Each row was made from one walk, in order. Every step used is in the known rows, and no mark comes twice. Write each row's walk.
Known rows:
u p r m h e: [-23.9  17.2   4.2   1.8 -17.2  -3.7 -16.3  12.5  -4.2  -0.7  14.7 -44.4
  -5.7 -12.4  48.6 -18.5   0.0   8.4 -30.0 -37.5   9.8   7.8]
r p v: [  0.7  16.9  -0.4 -33.7  10.9   7.5  10.5   0.6  -0.7 -16.9  22.0 -18.7
  15.4   1.5  -5.9  32.3   4.4  -0.3  -8.5 -46.5  -1.0  -2.7]
m v c: [  3.8  13.8   3.4   1.2  19.8   6.2  16.5 -10.5  -3.3   5.6 -13.9  64.6
 -11.3   6.7 -34.3   4.4   1.0 -15.7  -0.2  35.4   0.5 -18.0]
c r p v: [  4.3 -20.9   5.9 -33.3 -12.1   7.7  10.0  13.1  -1.4 -15.1  31.3 -35.3
  -9.7  -2.2  -8.7  33.9   3.5   1.6 -19.9 -46.2   1.7  13.8]
u p v: [ -6.7   5.7  -0.3  -7.4  -3.0   6.9  18.3  25.8  -1.5  -3.0  17.4 -10.1
  -3.6   0.6  -8.9  39.0   4.1  -1.7  -7.4 -49.5  -3.6 -13.6]
c r: [  9.4 -25.7   8.2  -0.4 -22.8  -2.1   3.5  13.4  -6.9   0.6  -6.3 -11.4
 -10.9  -1.0 -12.8 -12.4  -0.2   5.0  -5.9   4.9  -1.1   0.4]
u p: [  6.1   1.8   2.8  -9.4  -8.8   0.1   6.3  21.2  -4.9 -11.1 -17.9  -7.0
   3.0   0.9  -5.5 -15.1   3.8   1.7  -5.2 -34.6  -1.7 -13.6]
u p r m: [ -7.0  17.9   1.9   8.7 -18.5  -7.4   5.6  10.9  -1.2   3.1 -27.7 -41.6
  -7.2  -3.2  23.1 -23.1   5.2   2.9 -13.2 -47.5  -5.3   3.6]
v c: [  9.1  10.9   3.2   3.2  16.0  -7.4   9.0 -14.1  -7.2   4.4 -17.2  66.1
  30.2   8.8 -11.1  -1.3   0.2  -9.7   9.7  21.0   1.5  -9.4]
p r: [ -9.2  17.3  21.0   2.0  -4.6  -4.5   1.0 -14.3  -3.6   6.8  20.0   2.2
  10.8   2.4 -10.2  -4.9   3.5   4.6   4.3 -12.3 -10.3  -8.1]
c r p: [ 16.3 -24.7   9.7 -35.3 -19.0   0.6  -2.6   9.4  -5.4 -23.5  -5.0 -33.3
  -2.4  -1.1  -6.5 -19.9   2.0   3.8 -18.9 -32.4   4.1  13.8]
m h p v c r: [ -4.8 -41.5   9.0   0.6   2.2   3.3  -6.0   4.1   5.1   9.3  68.9  43.8
   3.7   2.7   5.8  53.0  -2.0  -2.6  23.4  -1.1   0.0  11.9]
h m v c r: [ 15.0 -22.7   9.5   2.0  -9.8   4.0  16.6   3.3  -1.3  17.0 -41.5  47.1
 -38.6  -1.5 -67.8  -2.5  -2.3 -15.4  -7.2  37.8   1.7  -2.2]
v p r m h e: [-21.2  20.7   4.5   5.6 -10.4  -6.1 -33.4  -4.4  -1.0   0.2  22.0 -30.2
  14.0 -11.1  46.8 -27.2  -3.3  12.0 -30.6  25.7   9.6   6.1]
z r: [  0.7  -5.4  -8.0  -1.8  -0.9  -2.2  -1.0 -25.7  -5.7   0.1 -18.5   5.7
  15.4   2.5  -3.3 -11.9   2.4   2.6   1.3   6.8  -8.2 -43.0]
r m v c: [  4.4  25.1 -16.2  16.0  14.9   1.7  18.5  -5.7  -1.8  15.1 -58.0  32.7
 -18.3   3.0  -5.2 -14.2   1.7 -16.6  -6.2  40.4   4.5  -8.6]
c r m h p v e: [ -3.4 -28.9 -11.0   5.3 -23.1   1.9 -25.2  18.6   5.3 -49.4  40.0 -59.2
   2.3 -10.3  43.7 -10.6 -13.5  32.1  11.8  -6.9   6.3  27.3]
z r c: [  1.1   4.4 -19.1   3.3  22.4  -1.8   4.4 -22.3  -6.9   3.7 -18.0 -26.1
  11.5   5.8  -3.1 -17.9   3.9   3.0   0.6   5.3  -5.6 -29.8]
p v: [ -7.7  16.5  -2.1   1.5   5.8   6.1  15.9   6.0  -2.5   9.4  20.3   2.6
   7.7   2.5 -12.6  40.3   2.6  -0.1   3.8  -9.2  -4.9 -15.5]
h p: [ 20.8  -1.0   3.7  -4.2   3.3  -2.4 -12.8   1.2   2.1  15.8 -30.4   0.6
  15.0   2.5 -25.7 -19.0   0.1   1.0  42.6 -10.8  -3.4 -16.5]
p r m v e: [ -8.1  31.2   3.6   9.8 -10.9   2.9  -6.6 -10.4  -1.5 -45.3  -7.1 -42.0
 -15.7  -7.8   3.2 -50.5  -9.6  20.0 -13.0  11.9  -1.7   6.0]
h m v c r p: [ 23.4 -22.2  11.7 -32.6  -5.0   5.6  11.2  -1.7   0.9  -7.5 -40.1  25.0
 -30.6  -2.0 -61.4 -10.6   0.3 -15.6 -19.4   0.9   4.7  11.3]
m v p r: [-11.3  12.6  22.7  -3.6  -2.7   7.9  -7.4  -8.0   4.4  -1.6  26.8   2.7
 -22.5  -0.2 -31.0  -9.8   2.7   0.3 -16.6  25.1 -10.2 -15.0]
v p: [  9.0   4.4   3.5  -5.0  -2.1  -2.2 -11.3   4.3  -0.8 -10.4 -12.5   6.9
  22.2   3.0  -7.6 -24.4   0.4   4.9  -5.5  28.0  -1.4 -15.8]
c r p v e: [  9.9 -21.1   8.4 -39.5 -18.4   5.6  -8.6   8.8  -5.3 -79.8  46.3 -45.9
  12.0  -5.2  -2.1   1.2  -9.6  23.8 -21.1 -42.5   6.5  25.4]
v c r m h e: [ -2.4 -16.7  -8.2  11.2 -11.3  -7.5 -10.1   5.5 -10.1   8.9  -9.8  14.9
   0.3  -7.9  41.2 -11.9  -4.1  -1.9 -25.3  35.6  22.6  19.7]

Write each row's walk:
[ -5.7  19.3  12.4   2.3  16.8  -5.1  -8.6  -7.9  -0.4  -0.8  25.2 -27.7
  16.0   5.9  -8.2 -21.9   2.1   6.9  -7.4   8.9  -6.8   6.1] : v p r c
[  1.8 -22.4 -12.1  11.2 -15.6  -2.7  24.3  29.0  -2.0   9.3 -19.6   2.9
 -18.8  -0.6  16.0  37.5   2.5 -13.7 -21.4 -28.2   6.3  17.8] : u p v c r m
[-12.8   9.5 -19.4  11.2   4.6   4.2  -7.0  11.4   9.9  14.3  16.1 -32.6
   6.2  -3.0  39.4  20.4   0.1   6.9  24.0 -11.8  -0.8  -0.8] : r m h p v
[ -3.8  14.9  -0.3   5.5  20.4  -0.8  20.9  -9.3  -5.0  12.5  19.0  63.3
  24.0   8.6 -14.1  52.5   1.5 -12.8   8.0   6.5  -1.2  -9.1] : p v c
[ -6.6   9.4 -17.5   5.4   0.2   2.9 -25.1   6.6   5.6 -50.1  30.7 -42.7
  26.8  -6.8  46.7 -12.4 -11.6  30.8  23.7  -7.0   4.8  11.0] : r m h p v e
[  3.9 -32.8  -9.7   9.4 -22.8  -2.7 -19.3  19.1   5.1   6.9 -10.4 -46.8
 -12.4  -6.5  39.8 -31.7  -1.6  12.0  14.2   3.2   2.8  14.2] : c r m h p
[-15.0  -0.9  23.0  -2.4  -0.2  -1.2 -24.9 -14.2   5.8   2.6  60.7  -0.2
  15.6   0.3  13.2  -6.7   0.5  12.8  31.9 -18.9 -11.1  -2.9] : m h p r
[ 11.5  15.4   3.7   1.8  13.4   3.8  17.4  -9.8  -0.4  16.7 -51.1  62.7
 -13.2   2.3 -65.5  -4.6  -0.8 -16.8   4.3  38.8  -0.3 -17.8] : h m v c
[  7.3 -23.8   9.8   2.0  -3.2   5.8  16.3   2.2  -5.1   7.4  -4.3  47.7
 -35.9   2.6 -37.2   6.6   0.2 -14.4 -11.8  35.7   1.6  -0.8] : m v c r
[-25.9  16.2   3.7  10.4  -9.6  -6.0 -22.1  -6.2   5.4 -13.6  34.2 -26.0
  16.8  -2.9  60.5 -28.9   1.1  15.3 -23.7  24.9  -4.2   6.5] : v p r m h
[ 10.6   8.6   3.9  -6.1  -3.4   8.1  -3.3   8.6   5.9   2.1 -46.5   3.3
 -21.2  -4.1 -61.5 -27.1  -1.3  -2.7 -11.4  44.8  -3.1 -23.6] : h m v p
[  5.1  15.1   1.8 -29.7  26.4   1.6  15.1 -14.4  -1.9 -12.6  20.9  43.0
  31.9   8.1  -7.8  43.7   3.5 -13.1  -3.7 -30.1   3.7   3.8] : r p v c
[ -7.1  16.6  11.4  -1.6  10.1  -2.1   9.6   8.9  -4.9  -1.4  18.2 -41.9
  -3.9   3.5  -7.3 -12.6   4.8   3.2  -7.4 -54.0  -6.5   7.6] : u p r c
[  3.5  19.0 -16.0   8.2  -2.0   7.2  -2.5  12.6   4.5   0.9 -53.6 -27.2
 -25.8  -3.2  -1.2 -35.7   1.5  -2.5 -21.9  47.9   1.7 -14.0] : r m v p
[ -0.6   4.6 -15.0   8.5   0.5  -2.9 -19.8   6.2   6.5   6.2 -20.4 -29.9
  11.9  -2.3  42.8 -33.2  -0.6   9.8  26.3   2.8   1.2  -1.7] : r m h p
[ -2.8  24.2  12.2   1.7  14.8   6.2   0.3  -2.6   6.1  12.5  -9.1 -30.1
 -27.4  -1.4 -62.2 -24.5   1.3  -1.1 -13.1  25.8  -8.1  -2.5] : h m v p r c
[  6.1  16.4   4.9  16.4  13.0  -2.6  -1.1 -20.4   8.0  36.0 -37.3  25.9
 -20.6   1.9 -21.6  -8.9   1.7 -16.6  29.6   8.3  -4.8  -0.4] : h p r m v c
[  0.2  -1.9  -7.9 -30.1  24.8   0.5   9.1 -40.8  -2.4 -13.0  18.5  42.6
  31.7   8.0  -0.7  47.5   5.7 -13.9  -7.7 -29.6  -2.8 -23.4] : z r p v c
[-14.4  32.2   0.5  15.8  -6.4   4.3  11.6  -6.2   2.1  18.2 -21.9 -30.5
 -37.2  -4.0  -3.6 -16.4   3.5  -2.9 -12.0   7.9  -7.3  -6.0] : p r m v
[  7.4 -35.3  -6.7  13.1  -7.7  -9.0 -15.4   3.7   3.7  10.0 -12.4  14.9
   3.9  -0.6  37.9 -18.7  -2.3  -0.4  18.7  18.6   7.4  20.2] : v c r m h p
[  1.2 -11.8 -13.6  20.1  -7.5  -4.9  21.7   8.3  -3.4  22.1 -17.3  15.4
  -7.4   1.1  12.2  37.5   1.2 -11.0 -10.3  11.9   4.0  16.5] : p v c r m
[-12.8 -10.2 -27.1  14.5  18.8  -3.1  -7.4 -30.3   8.6  16.9  11.5  29.2
  22.3   2.2  45.2  34.7   1.0  -5.1  25.1   6.0  -2.6 -22.4] : z r m h p v c
[ -0.4 -22.9   6.1   5.6  -2.0   0.0  20.0   3.8  -5.5  13.4  28.6  47.1
  -1.0   4.7 -17.3  55.4   0.6 -10.6  -3.5   6.2   1.3   7.3] : p v c r
[-20.8 -16.6 -12.4  18.2  -5.1  -0.7  14.3   8.1  -0.9   3.7  38.5  16.0
  -3.4  -0.8  50.9  40.4  -0.4  -1.8 -19.8  20.5   6.0  21.9] : p v c r m h
[ -8.6   7.6 -17.1  15.1  20.5  -2.1  -2.5  -4.0   8.5  17.6  15.1  29.2
  22.2   3.5  38.1  33.5  -1.0  -5.5  28.5   4.5   2.6   5.3] : r m h p v c
[ 14.0   2.7   1.5  -7.6   4.0   2.8 -19.2   1.3   2.0 -40.3  19.7 -12.1
  29.5  -2.2 -21.7   1.9 -12.1  20.9  40.6 -20.9   0.6  -4.0] : h p v e
[ 15.3 -24.1  11.9 -33.7   1.7   8.7  10.5  -2.6  -3.2 -18.2  -1.8  26.4
 -28.2   2.3 -31.1  -2.7   1.6 -15.1 -24.1  -1.2   5.9  11.4] : m v c r p
[ 13.8 -16.1  -9.7  17.8 -13.4 -11.8  10.4   3.8  -6.5  14.2 -52.5  17.4
  -1.0   1.9  15.6 -16.4  -0.3  -8.3  -9.3  26.2   7.3  16.2] : v c r m
[  7.3  15.1   2.2  14.2  -6.5 -10.7 -13.1  -9.1   5.5  30.9 -38.9 -33.5
   5.1  -1.4   3.5 -27.3   1.4   2.1  34.6 -23.1  -7.3   0.7] : h p r m
[-14.2   8.5  12.6   2.5  24.1  -0.8 -17.6 -11.0   4.4   6.5  62.5 -31.6
  12.6   3.2  11.9 -12.5   0.6  13.0  31.4 -21.4  -8.3  11.2] : m h p r c
[ 17.1 -25.3 -12.1  17.5  -3.4  -6.3   6.4   9.0   4.0  36.8 -31.5  11.0
  -7.4   1.1  -3.8  32.7  -0.9 -12.7  26.6  -4.3   3.3  15.5] : h p v c r m
